Each row was made from one walk, in order. Every step used is in the known rows, and no mark comes twice. Write each row's walk.
Known rows:
L W J: [ -8  -8  -6 -24  11  11  -5  10 -11  11   4  -1  -2  10 -23  -6  -6 -22
 -10  -4  -8  -1  24   2]
U L W G: [ 16   7 -18 -11 -18  -9  15  19   2  -1  -1   3  -6 -19  -4   4  -2 -12
  11   2 -18  10  31  -8]
E L W: [ 22  -7 -14   3  14   2   9   5  -6   8   2   7 -10   9 -30  13 -11  -8
  -8   0   2   0  24   4]
E L: [  8 -17   0   9   3   6  18   9  -7  -8  -3   7   2  11   5  11  -3  -2
  -9   0   0   1 -10  10]
U J K: [ 23 -13   4  -6  -7 -10 -18  -2  -4   7   2   7   0 -15  -3  -1   8 -20
   0   0  20  -6  -8 -15]
R L K J U: [-16 -16  27  11 -22 -10 -10  -7   3   6  11   8   2  -3  30 -13  -1 -30
 -21   4  27 -14 -26 -17]
U L R: [ 26  20   9  -2 -34 -22   9   9  -8   0   4   4  -7   1 -18   8  -3  14
   3   2  15 -12  12  -5]
K J U L: [-17  -4   7 -14 -31 -23  -8  15   6  12   9   7 -11  -5  40   1   5 -10
 -10   2  22 -12  -5 -12]
U L W J K: [ 25 -10 -12 -18   9  -8  -8  17 -13  12  -1   6  -5 -15  -6   1   1 -21
  -4  -4   9  -8   7  -6]
J E L W: [ 18  -9 -16  -5  20  -3  10   9  -5  12   9  11  -4   6 -41  11 -11  -9
  -6   1   0  -3  20   3]
W J: [-18 -11   5 -21   2  13  -2   9 -10   1   0  -2   6  10   1  -9   0 -18
  -8  -4  -9  -1   3   4]
G W J U: [-31 -27  13 -10  -2   0   2   1  -5   4   3  -7   8  17  21 -22   3 -35
 -29  -3 -15  -3   5  -9]
G W: [ -9   6   3   0  -4   1  23 -13  -3   1  -3  -6   4  22 -11  -6   2  10
  -4   0 -24  14  10   5]
L K J W: [-56   2  11  -1  -5  -8  -4 -14  -1  13  13  16  -5 -25 -19 -16  -9 -10
  -4   1  19  -3   2 -13]
K J U: [-31 -18  24   8 -15  -6 -10  -4   3   6   7   1  -1   4  32 -17   2 -27
 -22   2  24  -9 -22 -14]
E J U L W: [  8  -5  -9 -13   4 -19  -5  18   0  22  11   6 -16 -14 -10   8  -4 -17
 -15   2   8  -5  32  -9]
K J: [-24   7  19   4 -19   4  -4  -6   1   4   4   5  -3   7   7  -6   0   1
   0   3  29   1 -28   0]
R L: [ 29  -9  15  -4 -11  -2   5  -1   1  -3   3   7   3 -11  10  11  -4  -6
   0   1   0  -2  -7   5]
K J W: [-61  -4  12  -6  -1  -5  -2 -11  -1  12   9  11  -7 -22 -14 -16  -7  -9
  -5  -1  17   2   4  -8]
K J W L E: [-21 -25  -2  -4  -5  -6  15   0  -8  11  15  12  -8  18 -11  -5 -12 -11
   7   8   6  18   2  -2]
W J U: [-26 -30  13 -10   0   0 -11   8  -4   3   5  -4   5   7  28 -20   2 -40
 -27  -3  -3 -10   0 -11]
L E: [ 16 -12 -10   4   2 -10  10   4  -1   6  14   4   1  19 -11   2   0 -10
   5   9   7  10   7   2]
W L: [-11 -17   3  -8  -8   8   6   2  -9  -2  -5   3  -8  14   9   2 -11   5
   6  -1 -14  11  -8  -1]
E J: [-15  -9  20   6  18   3   9  16 -11   0   5   2   5 -26  -4   0   3 -11
 -18   3   1  11 -14   5]

Which walk is each row?
[  3 -17  -4  -2  13  -1  20  12  -7  -3   6  13  10   9  -9   8  -3  -5
  -6   2  -2  -3 -15   8]
J E L
[ 11 -21  20   7  13  -5  20  18 -11   3  15   9   7 -17  -8   7   1 -21
 -15  10   6  18 -13   8]
R L E J
[-13 -23  16   5  14   0  28  15 -17   4  11   5   2   2 -13   0  -2 -12
 -12   9  -9  29 -10   7]
G W L E J
[-29  -5  -6  -5  -9  -4  18   5  -1  -9  -1   5   3 -33  -5 -15  -3 -21
   6   0 -24  14  20 -11]
J W G
[  5   4  -5  -3 -22 -24 -10   8   3  10  13  12  -3 -14  17   5   0  -6
  -4   5  11 -19   3 -19]
J U L K
[-49 -26  11 -11   8   4  11   6 -15   4   2  10  -9 -17  -6  -7 -15  -7
  -6  -1 -16  17   1  -4]
E J W L
[ 38 -17   0   1  -6 -11  14   3  -1   4  16   9   2  11  -6  10  -3 -14
   5   9   7   8   2   6]
R L E
[ -6 -37  24  10   8 -12   6  13  -5   5  16   3   5 -13  22  -8   2 -43
 -31   7   8   3 -12  -8]
R L E J U
[ 18 -22   5   8  18  -8  19  12 -19   5   3   8   2 -17  -6   0   3 -17
  -8   5   5  16 -19  -1]
G W L E J K
[ 26   1  13  11 -10 -11  24   5 -16  -7   4   8   7  12 -38   4  -8   3
  -4   3   9  -9  -5   2]
J E L R
[  1  -3  -3   0   1  -3  16   2 -11   1  10  15  14   9 -20   3  -5  -5
  -6   4  -8  -6  -9  -2]
G W J E L K
[-10 -25  15   5  15   1  20  20 -16   4  12   7   1  -5  -9   2  -3 -15
 -12   9   0  24 -14   5]
W L E J
[-16 -29  -4 -11  -6  -9   9   0  -8  12  18  11  -7  19 -18  -4 -10 -15
   6   7  -1  17  14  -6]
U J W L E
[-36  -9   4  -2  -1  -4  23  13  -7  -9   1   5   6 -46  -6 -15  -1 -26
  -2   2 -24  20  14  -8]
E J W G
[  4  -6  -4   0   2  -3   9   7 -10   1  11  17  13   2 -16   4  -6  -9
  -4   4   1 -11 -13  -4]
W J E L K
[-46 -16   3  -9  18 -17  13  12  -9  15  18  14  -5 -37 -21  -7  -4 -20
 -13   4   3  13  21  -5]
U L E J W
[ 15   0  16   4 -11  -6  31   3 -20  -7   3   5  11  23 -41  -1  -7   1
  -7   1  -2  -5  -2   5]
G W J E L R
[ 15  -5 -15  -2  -3  -1  25  15  -4  -6   0   6   4 -10 -18   1  -5 -20
   6   3 -21  11  18  -2]
J E L W G
[ 32 -15  -4 -13  12  -1  -6   9 -14   8  -2   6  -1 -15  -8   1  -2 -27
  -6  -4   7  -7   1  -4]
R L W J K
[  0   2   2  -1 -16 -22  -6  13  -1  10  14  13  -1 -23  16   5   1 -10
 -10   6  10 -14  -2 -18]
E J U L K
[-46   0  15  -3  -9  -9  -1 -15  -1  12  14  18  -4 -29 -15 -11 -10 -11
  -4   2  20  -3   0 -12]
R L K J W
[ 14 -14  -2  -9   9   0  -5  10 -14   2  -5   3   4 -12   5  -6   3 -22
  -5  -4   7  -6 -11  -4]
W J K
[-35  -4   4   2 -20  -3  21   3  -3  -9   1  12   4 -30  -2 -13  -5 -21
   4   3  -8  12   2 -11]
E L K J W G
[-18 -11   0 -26 -22 -19  -1  19   0  11   7   2  -5   4  32  -2   6 -15
 -15  -1  -5  -8  14  -9]
G W J U L
[-17  18  13   0 -34  -9  -7  -1   1  10  11  15  -5  -3   9   1   0   6
   4   6  36  -8 -26  -9]
U L K J
[ 16   1  17   6 -25  -3  14  -3 -17  -7  -3   1  -5  16 -24   0 -14  10
   4   1   1  -1  -2  -3]
W L R
[-25  -7   6 -20   0  13  14   0 -12   1  -1  -6   9  24  -8 -13   1 -10
 -10  -4 -26   9   9   7]
G W J
[-24   6  20   6 -28   4  -3  -8  -5   5   6  13  -4   8   6  -4  -7   4
   4   5  26   0 -36  -8]
W L K J
